Each row was made from one path, in order. Every step used is in the known rows, and no mark comes twice. Write each row's path.
Known rows:
buri, sunit, durafe, kaduf: -.12	-.05	.12	-.08	.03	.15	-.02	-.29	.33	.13	-.17	-.26	.06	-.17	-.17	.15	.02	.09	.28	.27	-.15	-.09
buri, kabanaz, kaduf, durafe, sunit: .27	.13	-.29	.10	-.02	-.44	.15	-.10	-.34	-.38	.00	-.03	.10	-.07	.06	.02	.03	.13	-.01	-.08	-.04	.13
kabanaz, buri, sunit: .14	-.22	.08	.04	-.01	-.16	-.05	-.05	.05	-.05	-.08	.16	.17	.08	.04	.10	.12	.21	-.13	-.21	-.02	.05
durafe, sunit: .25	-.12	.05	.00	.03	-.12	-.19	.04	-.15	-.02	-.03	.04	-.07	.09	.01	.20	.03	.16	-.38	.07	.00	-.03
naguli, sunit, durafe, kaduf: -.15	-.08	.03	.08	.23	.09	.00	-.16	.39	.07	-.20	-.38	-.03	-.14	-.10	.13	-.24	.08	.21	.28	-.14	-.10
mevif, sunit, naguli: .04	.02	.10	.15	.12	.18	-.09	.08	.24	.02	-.05	.05	.15	.03	-.07	-.08	.17	-.17	-.29	.04	-.12	.00
kaduf, kabanaz, buri, sunit: .05	-.16	.15	-.03	-.09	-.14	.15	.11	.05	.01	.04	.31	.04	.12	.02	-.12	.19	-.13	-.05	-.35	.10	-.06
kabanaz, kaduf, durafe, sunit, naguli: .08	-.15	-.25	.10	-.05	-.28	.11	-.16	-.05	-.30	.00	-.22	.22	-.10	-.08	.04	.00	-.05	-.51	.16	.09	.23
buri, kabanaz, mevif, sunit: .23	.25	.08	.02	-.07	.06	-.25	.22	-.23	.14	.02	.28	-.02	.36	-.09	-.19	-.02	.14	.16	-.26	-.21	-.07
kabanaz, kaduf, durafe: -.01	.05	-.28	.38	.30	-.18	.14	-.21	.02	-.30	-.16	-.28	.23	-.17	.19	-.09	.06	-.01	-.08	.01	-.21	.23
kaduf, durafe, sunit, naguli: -.01	-.23	-.12	-.08	-.02	-.15	.03	-.19	-.16	-.16	.17	.02	.02	-.14	.01	.03	.03	.02	-.81	.15	.03	.22
sunit, durafe, kaduf, kabanaz: -.26	.16	-.01	-.04	.09	.27	.17	-.01	.33	.04	-.06	-.19	-.16	-.09	-.03	-.07	-.09	-.20	.22	.14	-.02	-.03
sunit, naguli: -.15	.01	-.13	.09	.15	.17	-.15	.07	.28	-.12	-.03	-.09	.17	-.06	.05	-.04	-.03	-.26	-.50	.04	-.14	.11
kaduf, kabanaz: -.10	.07	-.02	.11	.20	.09	.03	.19	.05	-.04	-.02	.08	-.07	-.01	.14	-.23	.10	-.34	-.14	-.13	-.08	-.09
naguli, sunit, mevif, kabanaz: -.14	-.09	.06	-.23	-.10	.02	-.09	.06	-.15	.16	.20	.16	-.06	-.13	.08	.12	-.03	-.04	.12	.08	.06	-.25
naguli, sunit: .03	-.15	.02	.23	.33	-.12	-.11	.04	.14	-.02	-.14	-.13	.07	.01	.07	-.01	-.05	-.04	-.17	.02	-.21	-.13
naguli, sunit, mevif, kabanaz, kaduf, durafe: -.15	-.07	-.17	-.02	-.04	-.23	.23	-.17	-.22	-.04	.13	-.06	.10	-.25	.10	-.01	-.01	-.04	.31	.06	.08	-.06
naguli, sunit, durafe, kaduf, kabanaz, buri: -.17	-.11	.06	-.03	-.03	-.01	.25	.01	.38	.01	-.05	-.13	-.14	.08	-.06	-.01	-.27	-.05	.25	-.06	.21	.00
mevif, kabanaz: -.08	.16	.06	.03	.12	.05	.01	.08	-.03	-.05	.01	.18	-.15	-.23	.25	-.01	.13	-.18	-.04	-.11	-.06	.02
naguli, sunit, durafe: -.17	-.09	.23	-.07	.29	.00	.00	-.12	.13	.18	-.13	-.12	.01	-.08	.00	.16	-.11	.12	.00	.21	-.14	-.16

Which path is each row?
.04	-.27	-.12	-.30	-.18	-.11	-.11	-.26	-.57	.05	.28	.12	-.03	-.03	.07	.20	-.02	.42	-.41	.23	.14	.07 => kaduf, durafe, sunit, mevif
-.02	.03	-.20	.22	-.08	.08	.10	.14	.31	-.24	.00	-.07	-.10	.08	.07	-.12	-.09	-.21	-.04	-.32	.10	.21 => durafe, kaduf, kabanaz, buri
-.20	.01	.17	-.23	-.18	.24	-.03	-.01	.15	.36	-.01	-.07	-.07	.19	-.35	-.10	-.12	-.05	.38	.08	.05	-.16 => buri, sunit, durafe, kaduf, kabanaz, mevif
-.14	.14	-.15	.27	.13	.17	.03	.14	.34	-.17	-.04	-.17	-.11	-.03	.04	-.22	-.02	-.40	.04	-.06	-.09	.03 => durafe, kaduf, kabanaz
.01	.01	-.18	-.01	-.21	-.30	.28	-.11	-.11	-.24	.13	.04	.03	-.28	.04	.05	.13	-.23	-.34	.07	.21	.19 => mevif, kabanaz, kaduf, durafe, sunit, naguli
.15	-.20	-.27	-.11	-.18	-.24	-.02	-.21	-.44	-.10	.12	-.13	.16	-.02	-.04	.21	-.02	.35	-.15	.24	.17	.06 => kabanaz, kaduf, durafe, sunit, mevif
-.08	.00	.16	-.28	-.30	.03	.27	-.20	.22	.05	.01	.13	-.12	-.23	.01	.23	.05	.17	.42	-.02	.19	.08 => mevif, kabanaz, buri, sunit, durafe, kaduf
.02	.05	.36	-.18	.04	.24	-.18	.01	-.16	.41	-.09	.09	-.04	.28	-.18	.05	-.09	.41	.13	.11	-.09	-.07 => kabanaz, mevif, sunit, durafe
-.04	.13	-.16	-.09	-.17	.09	-.04	.08	-.11	-.08	.06	-.02	.10	-.12	.05	.13	.04	-.04	.33	.03	.12	-.10 => sunit, mevif, kabanaz, kaduf
.23	-.12	-.19	.20	.07	-.37	.11	-.19	-.22	-.25	-.10	-.18	.11	-.08	.07	.07	.07	.17	-.28	.09	.01	.16 => kabanaz, kaduf, durafe, sunit
.07	-.06	.19	-.13	-.18	-.16	.14	.02	-.06	-.02	.06	.39	-.04	-.12	.15	.05	.21	.04	.08	-.31	.11	.04 => mevif, kabanaz, buri, sunit
-.08	.19	-.18	.22	.16	-.20	.34	-.15	-.08	-.28	-.01	-.03	.03	-.38	.32	-.10	.22	-.18	.13	-.07	-.02	.20 => mevif, kabanaz, kaduf, durafe
.21	.01	.21	.11	.07	.14	-.31	.14	-.13	.28	-.08	.12	-.02	.33	-.12	-.10	-.03	.20	-.05	-.08	-.16	-.03 => kabanaz, mevif, sunit
.18	-.21	-.02	-.32	-.24	.03	-.36	.03	-.37	.10	.19	.09	-.02	.14	-.07	.31	-.08	.38	-.30	.21	.17	-.14 => durafe, sunit, mevif
-.09	.19	.21	.00	.08	.27	.23	.00	.29	.14	-.07	-.06	-.20	.00	-.15	-.12	.08	-.12	.45	.13	.00	-.12 => mevif, sunit, durafe, kaduf, kabanaz
-.05	.15	.41	-.24	-.03	.27	.02	.14	-.14	.47	.01	.24	-.14	.34	-.20	-.15	.01	.09	.23	-.02	.05	-.16 => kaduf, kabanaz, mevif, sunit, durafe
.09	.12	.04	.21	-.08	.20	-.13	.23	.11	.19	-.02	-.02	-.19	.34	-.22	-.30	-.05	-.17	.20	-.13	-.03	-.05 => durafe, kaduf, kabanaz, mevif, sunit
.10	.06	.24	.06	.01	.16	-.10	.29	-.13	.28	.05	.24	-.12	.39	-.14	-.33	.05	-.11	.04	-.22	-.04	-.15 => kaduf, kabanaz, mevif, sunit
-.26	.14	.02	-.14	-.09	.34	-.08	.08	.15	.24	-.02	-.13	-.17	.19	-.18	-.12	-.28	-.05	.16	.05	.07	.01 => sunit, durafe, kaduf, kabanaz, mevif
.14	.34	-.29	.29	.12	-.12	-.01	.17	.08	-.35	-.17	-.13	.25	.00	.08	-.04	-.01	-.17	.29	-.18	-.25	.02 => buri, kabanaz, kaduf
-.05	-.24	-.02	-.09	.07	.02	-.28	.01	-.07	.14	.09	-.10	.11	.07	-.04	.13	-.18	.11	-.05	.14	-.06	-.22 => naguli, sunit, mevif
-.07	-.02	-.04	-.33	-.39	.10	-.08	.07	-.26	-.02	.26	.36	-.10	-.05	.17	.20	-.06	.19	.02	-.18	.28	.09 => sunit, mevif, kabanaz, buri
.03	.25	-.09	.21	.07	-.06	.10	.14	.10	-.20	-.11	-.04	.04	-.18	.14	.02	.15	-.25	.21	-.08	-.02	.01 => mevif, kabanaz, kaduf
